Each row comes from the steps of one walk. Every step used is in the known rows, and no mark comes twice. Write the walk behind each row, first mark first.
In the rows, 128 means zero.
Known rows:
sodav-tuvofi-milaz-suvorez-gakov: [111 151  75 141 171 105 104 123 156 127 102  89 129 174 192  58 149 146
 110 128  88 131 125 139 161 154 128 122 115 125 150  91 142  87 131 218
 103 130 225 121 139 145  79 149 132 196  69 167  86  76 144  98 132 102
 116 130 193  90 148 130]
dobo-suvorez-gakov: [104 121 118 124 133 122 142 172 154  24 120 127  86 225 125 138 125 141
 150 156 143 156 109 138 127 109 140  53 104 121 133 151 141 109 118 125
  86 128 135 147  82 220 130 110 108 139 112 170  85 145 154 144 142  89
  74 184 120 114 133 137]
milaz-tuvofi-gakov-suvorez: [117 136 102  95 192 138 103 128 206 175 124 124 122  82 165  74 152 113
 129  98 120 126 126 249 195  86 140 137 128 159 212 130 172 131 142 174
 109 152 128 108 151 139 145 138  58 116 111 135 128 124  84 113 186 175
 154 127 150  99  80 128]
sofe-tuvofi: [157 140 174 110 132 139 142 100  98 134 121 200 119 146  82  98 142 135
 125 141 139 155 128 101 101  98 150 120 121 140 141 175 118  94 131  85
 142 113 114 137 106 157 128 114 126 143 146 112 153 155 137 136  88 129
 144 113 130 139 117 125]
dobo-suvorez-gakov-sofe-sodav: [ 57 115 128  95  78  84 133 172 152  16 140 117  91 167  94 167 118 142
 145 127 115  90 137  98  92 123 119  88 124  98 136 148 136 130 131 101
  94 120  89 155  82 212 150 101 121 107 125 160  86 127 175 111 135 118
  70 211  81  75 124 128]
kedin-sofe: [171 103 170 112 127 128 161 134 136 102 125 135 119 108 106  97 117 116
 155 153 152 164 122 150 101  97 155 134 117 171  90 122 115 129 119 115
 177 123 141  99 138 130 181 110 126 122 163 198 139 148 132 132 137 160
 158 154 117 142 104 121]
dobo-suvorez-gakov-sofe-tuvofi: [ 94 125 148 103  64  96  84 148 144  49 133 134  74 185  74 153 151 139
 134 149 107 130 132  87  96 118 142  98 135  76 127 167 136  99 113  95
  88 118  92 168  93 212 109 120 129 125 143 154 105 160 178 126 119 140
  73 169 103 103 115 106]
suvorez-gakov: [117 136 119  86 106 116 178 155 163  56 132 169 113 198 125 139 124 129
 126 143 145 149 102 157 125 127 130  69 102 143 135 131 124  74 107 142
 125 119 161 117 139 190 127  98  95 132 129 158 122 197  81 140 138  53
  99 122 122 126 129 143]
kedin-sofe-tuvofi-sodav: [172 111 192 112 111 114 101 119 109 200 146 123 153  70 101 114 156 112
 143 163 142 164 129 106 105  90 154 155 130 139  97 113 107 130 156 111
 156  97 121  87  95  78 117 119 151 110 194 136 157 152 169 129  85 150
 177 109 114 130  98  87]
kedin-suvorez: [168 112 137 150 124 159 183 127 110  87 111 142  61 136  91 122 133 101
 136 148 183 171 114 140 161 103 117  68 120 180 106 174 119 134 134 102
 156 128 174 137 146 132 141 149  95 133 100 125 164 151 162 140 151 145
 143 135 124 141 136 121]
dobo-suvorez-gakov-sofe-kedin: [ 91 118 136 129  91 113 118 173 132  21 131 124 110 180  91 149 124 152
 141 148 124 108 132 104  86 140 117 103 128  79 133 126 151 130  90 115
 108 121  53 172  83 195 153 120 127 109 148 167  74 155 162 146 138 113
  78 211  87 120 137 135]
kedin-sofe-tuvofi: [165 102 193  92 109 127 125 115 115 138 139 150 109  97  66 100 140 124
 132 156 138 179 139  98  90  94 159 166 121 133  82 137 102 121 125  92
 164 101 119 115  98 108 145 111 146 132 155 165 166 160 153 135 104 163
 168 137 118 147  88 113]
kedin-suvorez-gakov-tuvofi: [ 97 123  83 140  89 124 154 154 140  96 131 114  86 158 108 143 143  86
 122 149 162 161 115 147 145 146 128 100 132 132  97 168 114 108  98 145
 105 138 173 140 129 145 141 107  89 160  87 138 204 175 159 143 168  93
  95  78 120 148 156 137]
sodav-sofe-tuvofi-kedin-suvorez-gakov: [108 105 102  97  76 132 127 124 120 211 137 155  73 111 118 196 166 117
 102 124 117 139 127  73 128 141 131 141 135  89  82 113 102 149 141  83
 107 111 154  93 142  71  67 117 144 113 104  70 137 141 104 173 105 171
 137  69 126 132 119 141]
gakov-sofe-kedin: [151 132 172 130 103 128 138 137  96  74 130 172 161 103  81 112 103 138
 133 108 127  71 142 122  72 141 115 149 123 128 147 126 144 135 101  96
 189 134  37 145 141 141 166 128 135  97 183 129 121 155 125 118 126 152
 134 174  93 142 141 131]
suvorez-gakov-sofe-kedin: [100 134 135  97  77 107 145 177 143  52 151 158 148 152  93 141 120 141
 119 130 124  99 137 123  73 154 105 119 118  94 130 118 135 108  82 125
 148 114  70 138 138 162 136 108 121  96 169 169 117 200 100 135 131  81
  99 152  84 127 134 139]
kedin-sofe-tuvofi-gakov-suvorez: [144 111 157  68 132 137  63 140 146 163 142 114 146  50  90 111 154 110
 157 156 130 170 151 132 119  95 141 164 150 126 125  95 137 119 121 127
 158 121  91 121  89 113 169 136 121  81 151 117 161 156 137 136 145 181
 153 153 114 130  54  81]
sofe-sodav-tuvofi-gakov-suvorez: [ 94 140  84  91 187 120 117 124 135 138 132 129 159  64 178  97 132 147
 141 137 111 103 155  91 164 113 126 116 128 143 189 104 161 148 167 159
 133 138 118 110  66 117 204  98 119 109 103  89 114  41 127  91 150 144
 122 137 145  91 108  90]
tuvofi-kedin: [163 130 126 136 146 162 125 111 106 152 100 152 137 137 155 147  88 147
 141  90 165 113  94 171 144 142 115 121 125 135 154 140 109 121 111 104
 152 149  97 105 120 143  95 127 123 106 137 100 126 156  65 140 109 143
 154 106 134 167 146 153]
sofe-sodav-tuvofi: [121 138 111 113 171 120 178 106  95 125 134 162 119 100 151  87 125 164
 118 131 114 100 145  57 128 111 143 125 100 149 158 138 130 140 165 120
 140 122 142 105  81 111 192  82 143 159 114 135 120  49 140  87 119 111
 128 126 147 104 147 127]
tuvofi-sofe-kedin-suvorez-gakov: [112 121 150 159 140 174 128 133 111 114 161 138 108 116 131 174 117 130
 101 170 168 164 116 144 138 147  90 123 123 141  76  85 122 160 122 111
 127 124 126 133 161  89 112 144 126 109 124 123 167 160  80 181 146  67
 149 121 126 136 117 137]
tuvofi-milaz-suvorez: [138 133 121 151 157 126 140 127 129 109  81  92 139 169 134  61 115 139
 149  84 117 109 115 196 140 129 108 119 113 172 158 112 124 105 130 184
 126 113 182 131 163 188  73 185 117 152  94 130 106  89 157 112 125 150
 137 184 172 106 144 155]
gakov-tuvofi-sofe-kedin: [118 138 172 173 181 165  91  94  85 176 137 144 221  96 141 123  96 136
 132 114 128 117 119 160  99 153 148 210 139 131 136 113 154 143 107 119
 123 160  68 148 149 111 189  95 144 144 172 123 188 120  86 161 148 112
 156  85 151 160 149 153]
kedin-suvorez-dobo: [178 140 117 171  95 144 193 142 143  91 141 124  84 168 110 168 140  84
 117 152 153 177 123 129 175 109 119  61 143 153  73 183 105 121 144 120
 149 124 202 156 187 102 143 151 118 149 106 119 143 147 137 115 134  83
 112 114 103 159 122 108]
gakov-suvorez-dobo: [153 151 115 128 109 137 154 150 161  76 141 114 131 165 110 161 123 114
 161  98 103 125 128 162 147 121 120 102 157 140 131 147 137  86 115 154
 143 146 170 153 137 195 187 112 110 120 116  74 132 146 115  96 136  84
  98 126 115 126  95 101]
sofe-tuvofi-kedin-suvorez-dobo: [170 142 130 154  97 157  96  97  92 194 138 129  86 131 111 190 143 116
  93 130 143 158 132  86 150 133 120 125 164  86  91 167  81 114 136  88
 126 129 128 147 118  70  58 164 153 123 120  45 159 149 107 138  75 111
 141  60 106 181 112 124]
sofe-kedin-suvorez: [164 113 142 177 144 171 171 136  81  89 129 144 101 115  78 108 129 128
 127 148 174 137 134 108 117 119  98 103  99 149 105 145 113 169 117 106
 168 119 100 146  96  96 160 147 114 110 122 111 149 136 153 162 138 107
 149 153 103 165 143 149]
dobo-suvorez-gakov-sofe: [103 118 132 109  80  99 110 168 164   9 114 115  96 194  99 162 123 124
 153 144 127 126 120 132 113 130 131  76 119 105 132 156 149 106 112 112
 100 138 107 158 112 230 129 116 106 120 141 176  87 158 164 126 154 131
  73 193 101 107 133 115]
milaz-suvorez-gakov-sofe: [107 123 118 128  65 106 165 170 202  56 141 108 114 171  94 109 119 107
 132 115 101  61 128 192 104 134  96 113 126 130 130 132 146  63 125 155
 129 107 164 133 171 186 102 153 111 138 113 149 102 172 119 120 146  94
 136 166 113  69 136 123]
dobo-suvorez: [145 114 158 159 161 146 134 135 118  49  98 133  89 194 115 112 118 138
 167 136 144 161 112 141 135  91 147  77 104 139 146 169 144 134 126 102
 114 134 115 154  89 205 162 123 117 136 123 154  87  98 181 136 139 152
 105 189 133 120 139 130]

Write each row's walk:
[123 124 151 195 167 175  96  98  75 189 135 119 170  80 126 143 110 117
 130 136 153 141 126 142 119 157 126 198 147 137 100 120 135 166 118 112
 122 160  85 154 145  75 174 121 128 136 137 109 213 124 125 173 164 130
 148  79 145 161 148 144]
gakov-tuvofi-sofe-kedin-suvorez
[ 88 122  58 113 131 115 136 115 105 157 146 100  75  99 173 162 130 153
  91 142 136 106 131  53 163 154 101 110 119  88 115 115 101 157 141 125
 106 118 151  84  64  60 108 105 143 139  71 102 132  85 118 116 117  94
 128  79 122 127 152 142]
sofe-sodav-tuvofi-kedin-suvorez-gakov
[135 160 152 132  67  90  82 120 142 148 128 105 144 137  86 121 142 117
 122  96  65  90 158 118  98 133 116 157 176 109 123 142 120  74 134 144
 123 109 135 185 201 145  56 189 163 137 136 116 106 126 153  79  81 155
 104 151 130 109 108 107]
gakov-sofe-tuvofi-milaz-suvorez-dobo
[137 154 162  99 142 115  88  92  74 160  93 163 127 142 113  92 138 152
 129 110 130 163 132  97 108 125 155 128 130 138 153 145 102 102 118 122
 120 114 120 148 128 170  73 148 133 137 131 128 151 123 146 108  73 160
 112 123 166 142 119 139]
sofe-tuvofi-milaz
[125 116 110 142 116 144 175 161 104  63 146 143  96 148  96 133 139 133
 106 153 169 138 134 106 112 146  90  91 108 121  94 121 108 146  95 121
 142 110 120 134  97 117 137 133 113 118 112 126 146 171 134 168 140  46
 119 144  92 153 138 151]
sofe-kedin-suvorez-gakov
[ 99 137  97 116 137 102 138 151 167  84 102  93 131 193 149  82 123 137
 139  99 115 123 115 195 133 142 107 105 108 148 143  93 115  82 117 206
  99 107 199 128 165 195  47 176 113 151  90 157 101 134 135 118 125  88
 113 169 166  97 135 156]
tuvofi-milaz-suvorez-gakov
[122 120 104 106  31 108 163 164 152  45 127 119  53 137  87 162 132  90
 124 150 152 129 117 135 139 135 106  68 126 138  93 158 120 100 111 108
 137 129 168 138 171 151 119 148  86 123 105 146 156 192 146 129 162 131
 117 128  99 121 137 112]
kedin-suvorez-gakov-sofe
[179 147  63 183 155 157 122  93 116 194 117  89 100 133 193 159 141 114
  98 148 129 152 116  98 196 145 130 111 153 100 103 136 116 144 139 138
 138 167 175 120 128  34 101 146 151 167  92  92 114  92  96 120 114 122
 140  50 136 179 146  98]
sodav-tuvofi-kedin-suvorez-dobo
[172 142  99 149 182 161  96  83  94 182  94 143 133 120 190 109 116 154
 117 123 130 127 106 120 154 148 145 137 117 115 170 119 142 128 124 131
 147 167 127  94  98 100 117 110 135 153 121 117 107  89  81 122 120 159
 164  68 169 160 148 121]
sodav-tuvofi-kedin
[136 112 144 104 119 145 133  87  98 221 117 189 133 111 131 164 137 137
 128 100 106 124 126  90 111 126 156 172 124 112 124 116 119 143 147  67
 135 120 109  96 141  87 101 106 154 109 144  74 112 110  86 153  79 198
 149  82 145 132 121 150]
sodav-sofe-tuvofi-kedin
[125 139 162 121  78  96  78 108 117 148 105 118 125 107  68  86 134 131
 136  87  90  86 153 126  93 134 121 172 148 126 147 139 127  87 125 126
 131 114 116 167 172 164  64 185 142 138 129 124 138 127 172  94  96 204
 127 159 145 102 128 114]
gakov-sofe-tuvofi-milaz-suvorez
[101 148 106 122 118  93 114 154 160 156 149 125 198 158 167 143 141 109
 141 133 125 125 101 169 128 146 142 127 140 133 159 128 139  86 119 178
  92 130 139 112 130 171 110  70 107 142 170 131 160 187 119 116 134  67
 108  55 135 130 158 127]
suvorez-gakov-tuvofi-sodav
[161 112 141 161 142 133 166 137  89 194 145 137 162  65 147 147 158 115
 137 140 131 106 131 102 144 111 120 129 112 161 100  89 139 209 176 127
 153 112 133  80 149  50 124 131 137  81 176  76 107 109 157 146 118 171
 150 127 120 121 154 122]
tuvofi-sodav-sofe-kedin-suvorez
[ 78 126 127 154 142 133  70 137 156  89 122 100 141 197 157 163 113 126
 142 149 128 158 102 160 129 147 156 141 143 106 133 137 148 124 110 130
  50 161 117 161 112 192 144  91 119 157 132 164 139 121 140 152 170  95
  87 127 147 111 136 140]
dobo-suvorez-gakov-tuvofi-sofe
[129 142  77 154 137 129 141 101 106 189 144  96 106  92 179 174 118 138
  87 128 120 107 145  37 171 141 110 120 145 101 109 135  93 169 163 124
 121 132 161 115  94  28 131 124 168 136  87  71 120  57 107 106  97  86
 123  75 114 157 142 126]
sofe-sodav-tuvofi-kedin-suvorez-dobo
[143 144 151 110 152 145 114 150 146 128 127 172 223  83 137 114 105 121
 132 136 150 105 141 162 116 127 111 126 124 139 181  98 169 147 114 130
 179 140  19 147 160 116 154 163 121  64 196 117  98 156  72 124 157 167
 126 175 102 141 123 105]
tuvofi-gakov-sofe-kedin
[ 68 126 136 165 160 151  69 137 123  98 146 103 156 184 143 161 121 151
 134 158 125 148 119 125  92 153 143 158 138  88 124 111 157 142  99 133
  60 156  65 167  82 169 155  95 137 143 145 157 133 124 126 178 159  74
  89 139 130 133 144 150]
dobo-suvorez-gakov-tuvofi-sofe-kedin
[138 132 191 161 182 183 119 109  92 131 142 171 172 109 139 131  91 156
 127 142 152 144 121 149 115 136 117 161 120 159 124  86 143 155 124  99
 152 139  75 131 165 110 156 123 138 106 165 123 141 132  61 158 132  97
 167 136 147 136 124 147]
tuvofi-sofe-kedin
[104 158  83 152 161  93 154 110 134 146 134  84 153 135 178  96 130 154
 104 105  67  89 165  71 150 131 117 136 132 129 133 100 117 129 174 194
 104 109 197 126 129  89 117 145 176 183  81 127  70  17 150  68  96  72
 105 141 158  89 141 126]
sofe-sodav-tuvofi-milaz-suvorez-dobo
[108 146 103  98 207 124 139 118 135 156 133 159 169  82 194  89 126 141
 112 153 133 126 146  87 165  99 139 110 104 148 187 108 149 160 175 144
 136 122 118 102  97  88 182 109 135 126 118 125  94  51 105  99 135 129
 134 139 150 108 127 107]
sofe-sodav-tuvofi-gakov
[146 155 116 130 183 140  95 120 145 156 121 146 200  75 181  77 130 127
 111 169 124 121 145 112 138 128 138 137 129 119 185  85 186 152 126 156
 171 152  64 131 132  63 171 141 141 120 181 135  79  96  98 109 163 176
 132 139 138 139 131  77]
sodav-tuvofi-gakov-sofe-kedin
[117 139 122  77 125 124 112 129 182 203 151 155 162 111 147 170 175  96
 132 132  78 149 160 108 152  98 161 137 164 118 129 100 158 138 168 128
 121 125 137 128 179  90 159 116 145  90 152  44  96 115  93 121 119 170
 100 109 133 100  61  85]
sodav-sofe-tuvofi-gakov-suvorez-dobo
[ 93 113  82 103  47 106 128 142 120 125 140  90  66  89 121 213  99 125
 115 105 154  79 124 113 136 175  71 105 144  92 108 132  93 152 119  95
 126 128 107 115 116 106  71 144 123  74  99  84 160 166  96 133 128 126
 131 111  87 138 143 143]
tuvofi-kedin-suvorez-gakov-sofe-sodav
[129 105 128 106 146 107 164 113 111 131 139 111 121  57 135  91 123 147
 125 154 116 123 152  58 109 112 147 157 103 137 104 102 119 166 154 122
 164 120 140  80  70  66 206  80 158 139 130 180 128  64 155 111 129 140
 159 146 125 119 110 112]
kedin-sofe-sodav-tuvofi
[170 100 140 121 130 147 112 115 118 160 109 111 136  91 134 142  89 130
 148 116 165 133 101 170 116 140 127 161 127 119 110  99 100 141 101 106
 170 143  91  80 104 100 113 126 139  96 146 145 128 151  77 157 118 176
 180 122 116 169 115 146]
tuvofi-kedin-sofe
[139 116 169  88 125 129 169 108 109 174 129 207 118 119 100 130 155 127
 128 125  90 141 137  75 103  95 173 145 113 141 116 133 135 135 162  79
 135 110 138 106 161 110 144  89 146 133 150 106 115 119 129 141  97 189
 126 107 151 107 118 136]
sodav-sofe-tuvofi
[145 115 178  87 121 108  79 110  88 158 110 124 136  94  91  92 142 140
 137 133 132 188 141  92  93 117 154 171 139 126  99 115  88 133 108 124
 150 115 126 115 119 118  99 143 150 134 144 175 160 135 171 126  90 186
 138 147 138 144  92 125]
kedin-sofe-tuvofi-milaz
[ 84 124 109 141 127 111 106 155 156  59 117 109 120 223 125 135 129 124
 156 142 125 145 110 142 111 137 162 108 130 100 141 159 147  99  94 144
  60 149 119 165  72 221 156  86 112 162 125 171 123 138 172 144 157  92
  70 140 124 130 148 147]
dobo-suvorez-gakov-tuvofi
[147 110 105 153 137 154 135  94 133 200 115 101  51  87 144 117 135 110
  96  79 155 126  96 200 185 117 126 146 116 129 142 170 107 152 129 116
 114 141 138  96 148  70  67 161  88 132  90 121 152 121  94 138 139 166
 185  74 137 157 131 172]
milaz-tuvofi-kedin-suvorez
[166 140 138 183 124 135 200 149 199  85 148 113 146 200 124 114 127 103
 125 120  98 108 134 196 142  99 106 108 137 152 108 142 128  64 153 161
 135  90 200 150 180 144 131 158 140 166 118 118  82 118 118 111 122  56
 137 153 122 108 123 120]
milaz-suvorez-dobo
[148 154 111 164 151 116 136 131 166 124 111  75 164 195 152  98 118 121
 132  92  98 113 127 179 143 127 113 112 143 153 127 114 108  87 144 204
 120 106 194 155 198 169  63 186 141 164  92 133  93  99 128  99 106  98
 103 173 154 118 131 138]
tuvofi-milaz-suvorez-dobo
[135 109 121 162 148 119 175 118 131 228 162 117 115  48 149 102 188 102
 100 103 116  97 129 149 167  91 140 169 100 154 120 118 145 216 176 143
 112 115 156  68 182   5 108 136 122 116 144 126 112  93 147 126 132 173
 180  94 131 110 134 142]
milaz-tuvofi-sodav-sofe-kedin-suvorez
[109 142 114 164 156 110  92 109 130 153  83  79 193 153 141  61 111 125
 156  64 102  94 127 203 124 153 139 182 136 146 167 133 135  95 111 194
  95 142 154 150 143 190 111 146 123 181 102 137 158  93 173 114 142 147
 107 131 183 125 165 158]
gakov-tuvofi-milaz-suvorez
[137  93 136  96 125 130 136 112  99 176 131 103 136  58 134 154  87 152
 142  97 149  99 127 129 105 142 118 171 123 117 103  95  82 169 123  92
 165 118  77  73  76  94 133 114 154  80 141 129 134 123  97 141 107 149
 170 144  93 155 120 154]
tuvofi-kedin-sofe-sodav
[121 118  85 134  97 110 114 102  94 160 128 100  91  38 133 154 110 136
 112 107 119  63 147  60 140 154 107 147 141  98 129 142 119 172 150  87
 150 148 104 116 109  71 137 133 143 115 107  97 139  74 139  94 124 196
 151 107 110 128 154 105]
gakov-sofe-sodav-tuvofi-kedin-suvorez
[ 83 144 127 121 131 125  94 130 156 135 138 140 169 158 160 165 111 115
 125 132 131 144 103 180 120 159 154 155 147 132 132 123 143  83 106 148
  84 153 146 129 172 165 138  70 116 148 144 161 187 179  72 154 161  66
 107  58 153 120 129 140]
suvorez-gakov-tuvofi-sofe
